Known rows, with every way that one mark hangs from another:
k_550[k_554[k_711]]: [  43   37   10   64   48  -24    3  -18 -107  -48  -32   37  -21  -13
  -50   36   41   22  -60  -17   57   43]
k_359[k_569[k_326 k_554 k_780] k_666]: [ -8   3 -69   0   4 -22 -22 -63 -37  24   6   2  12  -5  -1  79   3 -11
   0  86  -4  -7]
k_359[k_569[k_326 k_554[k_711]] k_666]: [-12  21 -21 -10   7 -23 -20 -68 -56 -19  21   5 -13  11 -46  70  39  -6
 -71  46  16   0]
k_554[k_550[k_780] k_711]: [ -2  39  33  71  -3  -6 -16  26 -53 -25 -19  44  32  -5 -35   1  44  -4
 -48 -25  28  39]
k_359[k_569 k_666]: [ 54  12 -27  54  57 -40 -38 -81 -34 -26  13  47  -2 -29 -10  50  35  22
 -38  -2  28  27]
k_666[k_326[k_569[k_359]]]: [ -4 -24 -46  75 -10  -8 -35  35 -44   7  32  44 -27 -64   0   4  29 -16
   3 -17  49  11]
k_550[k_554 k_780]: [ 35  30  -1  73  71  11 -30  20 -88 -28 -44  59  -1 -37 -12  42  33  16
 -42   0  44  59]
k_569[k_326 k_554[k_550] k_780]: [-33  13 -22  42 -24  -1  -4 -12 -12  20 -59  -7  51  19   5  33  -5 -17
  29  49 -12  -9]
k_666[k_326[k_569[k_554]]]: [ -1 -24 -15  61 -27   9 -30  19 -29  -7  12  14 -26 -39 -26  24  28  23
  -6  37  44 -17]
k_554[k_711]: [ 54  29   0  67  28 -20  -2 -27 -75 -41 -30  20  -1   3 -33  23  46   9
 -47 -33  28  22]
k_554[k_550]: [ 36  23  18  99  24 -19 -23 -27 -12 -28 -49  41  40  -2  -3   4  25  13
  -8 -34  18  26]
k_359[k_666[k_326[k_569[k_554]]]]: [-15 -24 -38  40 -35   6  -3   3 -26  28  38  39 -30 -52 -15  38  29  16
 -22  37  48  -8]
k_359[k_569[k_326 k_780]]: [ 20  20 -37  43  42 -37 -45 -57 -34 -21 -19   1   5  -5   8  63  16  -7
  13  46  -9   9]
k_569[k_326 k_359[k_666] k_554 k_780]: [ -31   -9 -115   -1  -16   10   16   -6  -63   74  -13   13   24   -7
   31   60  -12  -60   19   45   -4    3]
k_359[k_569[k_326 k_554[k_550] k_780]]: [-33   9 -17  35 -15 -32 -44 -45  -5  -7 -24 -15  43  16 -23  39  -4  -3
  23  79  -6 -16]
k_554[k_550 k_711]: [ 19  36  28  83   0 -32  -3 -20 -42 -35 -31  29  31   7 -39  -3  39   6
 -37 -37  29  22]
k_666[k_326[k_569[k_359 k_780]]]: [-22 -30 -84  66 -39 -23 -15  52 -59  41  39  27 -17 -68   9  13  10 -28
  44  18  40   4]
k_666[k_326[k_569]]: [ 15  -7  -9  83  -1  -6 -28   7 -25 -18  16  38 -32 -55  -6  20  42  20
  -9  -3  43  11]
k_569[k_326 k_359]: [ 15  12 -50  46  49  10 -29 -14 -53 -10 -43  30   8  -5  36  35  21 -42
  -6 -31  -1  24]
k_326[k_569]: [ 26  18  -6  81  37 -29 -28  -5 -42 -27 -19  42 -18 -28 -14  35  33  30
 -13  -6  33  41]

Rows:
[  6 -46 -78  36 -35  28  -1   2 -51  41  23  34   7 -40   9  16  14 -33
 -15   1  36 -22] | k_569[k_359[k_666[k_326]] k_554]
[-16  18  27  50 -33  14 -12  32 -55 -13 -21  21  41  10 -55   4  30  -5
 -47  15  28  11] | k_569[k_554[k_550[k_780] k_711]]
[  22   40   13   54   44    3   -9   28 -117  -36  -23   51  -13  -26
  -47   36   47    9  -68   -3   57   58] | k_550[k_554[k_711] k_780]
[  3  25  -6  19   5  11  -4 -26 -62 -29 -43  -7  -2  31 -31  46  35 -11
 -44  17   8  -8] | k_569[k_326 k_554[k_711]]
[ 41   6   2  44   1 -37 -41 -54 -72 -56   3  -6   0  15 -79  29  35  24
 -49  30  35 -11] | k_359[k_569[k_554[k_711]]]
[-36 -48 -87  44 -68 -11 -13  57 -63  50  35   2  -9 -52 -10  15  -4 -24
  45  54  40 -19] | k_666[k_326[k_569[k_359 k_554 k_780]]]
[-22 -16 -72  31  -8 -20  -8  13 -65  43  23  44 -11 -36 -12  39   8 -11
 -11  19  46  25] | k_326[k_569[k_359[k_666] k_554]]
[-37  23  14  39   1  42 -35  16 -10  -3 -50  25  46  10   2  31  17 -19
 -20  32  -4  13] | k_569[k_326 k_554[k_550[k_780]]]
[ 20  28 -30  26  65 -23 -43 -85 -22 -21   4  40 -13 -14  10  74  37  -1
 -43  10   6  28] | k_359[k_569[k_326] k_666]
[  0   8 -87  39  18  -7  -7   0 -61  24 -36  13  18 -11  42  42   2 -55
  33   3  -9  18] | k_569[k_326 k_359 k_780]
[   7  -26 -114   27  -22  -10   18    2  -80   68   -2   23   32  -20
   11   38  -14  -35   25   31   17    3] | k_569[k_359[k_666] k_554 k_780]
[ -8 -24  -6  52 -39 -18 -36 -49   9   0  40  28  23 -34 -33  13  23  12
 -24  34  42 -30] | k_359[k_569[k_554[k_550]] k_666[k_326]]
[-57 -12  17  64 -54  21 -38  68  -8   8  21  34  12 -44 -32   0  28   9
  -9  44  45  -1] | k_666[k_326[k_569[k_554[k_550[k_780]]]]]
[-16 -13 -67  54 -29 -21  17  12 -34  55  50  44 -24 -71   9  45  23  -1
  12  33  38  11] | k_359[k_666[k_326[k_569[k_780]]]]
[  5   8 -35   7  36  -9 -37 -78 -25 -13   1  16  -4   0  -9  76  25   2
 -41  49   5   3] | k_359[k_569[k_326 k_554] k_666]
[ -12  -53 -113   28  -63   11   19   16  -64   79   28   16   19  -46
   14   24   -5  -46   27   36   29  -27] | k_569[k_359[k_666[k_326]] k_554 k_780]
[ 21   5 -41  40 -30 -17  18  -6 -89   7 -25 -14  19  13 -45  30  13  -1
  -1  40  21 -13] | k_569[k_554[k_711] k_780]
[   7  -31 -112   51  -33   -1   18    8  -59   70   33   43   10  -59
   36   20    7  -47   22   -5   26   -2] | k_569[k_359[k_666[k_326]] k_780]
[ 17 -19 -79  34   5   6  -3 -15 -65  34 -11  41  21 -16   5  30   6 -24
 -12  -3  27  10] | k_569[k_359[k_666] k_554]
[-34 -31 -72  34 -62  -9  17  17 -37  64  48  21 -16 -58  -9  47  10   2
  19  72  41 -12] | k_359[k_666[k_326[k_569[k_554 k_780]]]]
[ -2  -6 -45  52 -21 -28 -10  15 -55  21 -16  -1   0 -16 -28  44   3  20
  31  70  25   6] | k_326[k_569[k_554 k_780]]
[-16   5 -43  12  -8  12  -8  -1 -86  -8 -25  -2   4  18 -21  32  21 -45
 -35   1  12  -2] | k_569[k_326 k_359 k_554[k_711]]
[-32   1 -76   5 -36  -2  15  15 -93  27 -21 -20  15  16 -16  39   2 -59
  10  41   0  -8] | k_569[k_326 k_359 k_554[k_711] k_780]
